In the rows, 128 means zero.
Known rows, with every way that one mark hangs from another
M(D(W(K))): [96,137,147,135,128,169,141,96,121,122,128,132,132,155,95,134,139,157]
W(K): [128,118,158,147,109,146,147,139,141,115,122,170,126,144,112,119,165,157]
U(D(M(T) W(K(H)))): [134,153,142,121,147,135,114,100,130,92,132,89,120,108,105,149,132,160]
X(U(D(M(T) W(K(H(P)))))): [143,139,136,129,158,149,116,112,119,103,106,137,125,126,116,159,138,158]
H(P): [123,137,149,159,114,134,136,133,136,117,132,170,122,131,114,98,137,144]
U(D(M(T) W(K(H(P)))) X): [142,155,127,114,148,135,95,122,130,108,142,95,119,98,99,162,143,190]
U(D(M(T W(K))) X): [127,133,146,100,130,144,96,116,115,109,145,106,118,100,98,159,151,167]
D(W(K(H) M(T))): [126,142,145,147,126,130,110,86,142,103,115,125,123,150,124,128,151,162]
T(M(D(W(K(H(P)))))): [115,122,151,184,115,152,119,100,109,112,122,140,111,156,102,122,145,184]
M(D T W(K(H(P)))): [104,114,159,136,109,159,90,85,151,103,144,98,101,141,120,143,166,186]
K(H(P)): [142,142,141,180,123,126,131,131,146,110,126,155,124,134,125,84,157,145]
U(D(W(K(H(P)) M(T))) X): [133,151,130,132,133,145,102,114,120,120,141,114,114,104,114,130,159,178]
U(D(M(W(K))) X): [128,132,145,108,135,144,115,122,111,116,142,113,129,100,99,151,151,162]
D(M(T W)): [114,125,163,106,124,122,95,86,132,87,124,114,128,138,102,159,126,138]
P(H): [122,132,141,174,125,131,122,122,137,110,125,152,128,150,112,92,151,118]
W(K(H(P)) M(D T)): [132,130,137,157,83,163,101,92,128,113,144,129,95,140,129,102,177,205]
M(T): [111,131,161,127,106,142,101,106,129,98,123,160,113,148,102,123,143,123]
H(K P): [129,145,136,172,117,133,132,134,163,130,143,165,115,117,120,116,133,160]
X(U(D(M))): [131,130,146,122,146,160,133,113,93,111,104,164,134,131,107,144,136,125]

Rows
[122,119,163,108,121,124,98,96,142,88,126,113,124,136,106,166,137,160] -> D(M(T W(K)))
[122,146,137,118,130,151,106,109,110,121,137,121,118,110,106,139,155,164] -> U(D(W(K M(T))) X)
[104,117,159,170,113,158,123,94,99,112,118,146,115,163,94,130,141,171] -> T(M(D(W(K))))
[116,151,139,122,148,147,122,119,109,124,132,129,132,112,96,134,142,137] -> U(D(W) X)
[93,101,172,167,107,154,115,82,96,111,122,140,115,159,102,125,145,153] -> T(M(D W))
[128,143,145,119,150,121,131,105,143,98,114,114,146,143,98,169,120,167] -> D(M W(K))
[104,146,151,132,127,132,109,71,120,105,113,136,129,153,112,126,127,125] -> D(W(M(T)))
[129,144,138,109,132,148,118,126,97,118,141,130,130,102,88,138,142,148] -> U(D(M) X)
[126,132,145,126,144,162,121,99,103,111,102,156,123,137,119,146,145,137] -> X(U(D(W(K M(T)))))
[128,126,142,149,84,167,103,85,121,112,137,131,101,148,124,106,181,190] -> W(K(H) M(D T))
[141,125,148,154,87,143,103,99,133,104,127,145,104,144,133,102,182,177] -> W(K(H) M(T))
[112,121,150,131,77,174,108,84,110,115,139,142,101,149,115,117,168,183] -> W(K M(D T))
[139,147,139,132,154,116,128,106,150,96,113,107,145,141,104,161,129,172] -> D(M W(K(H)))
[109,98,168,178,107,153,116,92,111,110,123,133,111,157,110,126,162,178] -> T(M(D W(K(H))))
[97,132,151,127,84,170,101,64,90,114,135,146,109,152,107,104,146,139] -> W(M(D T))
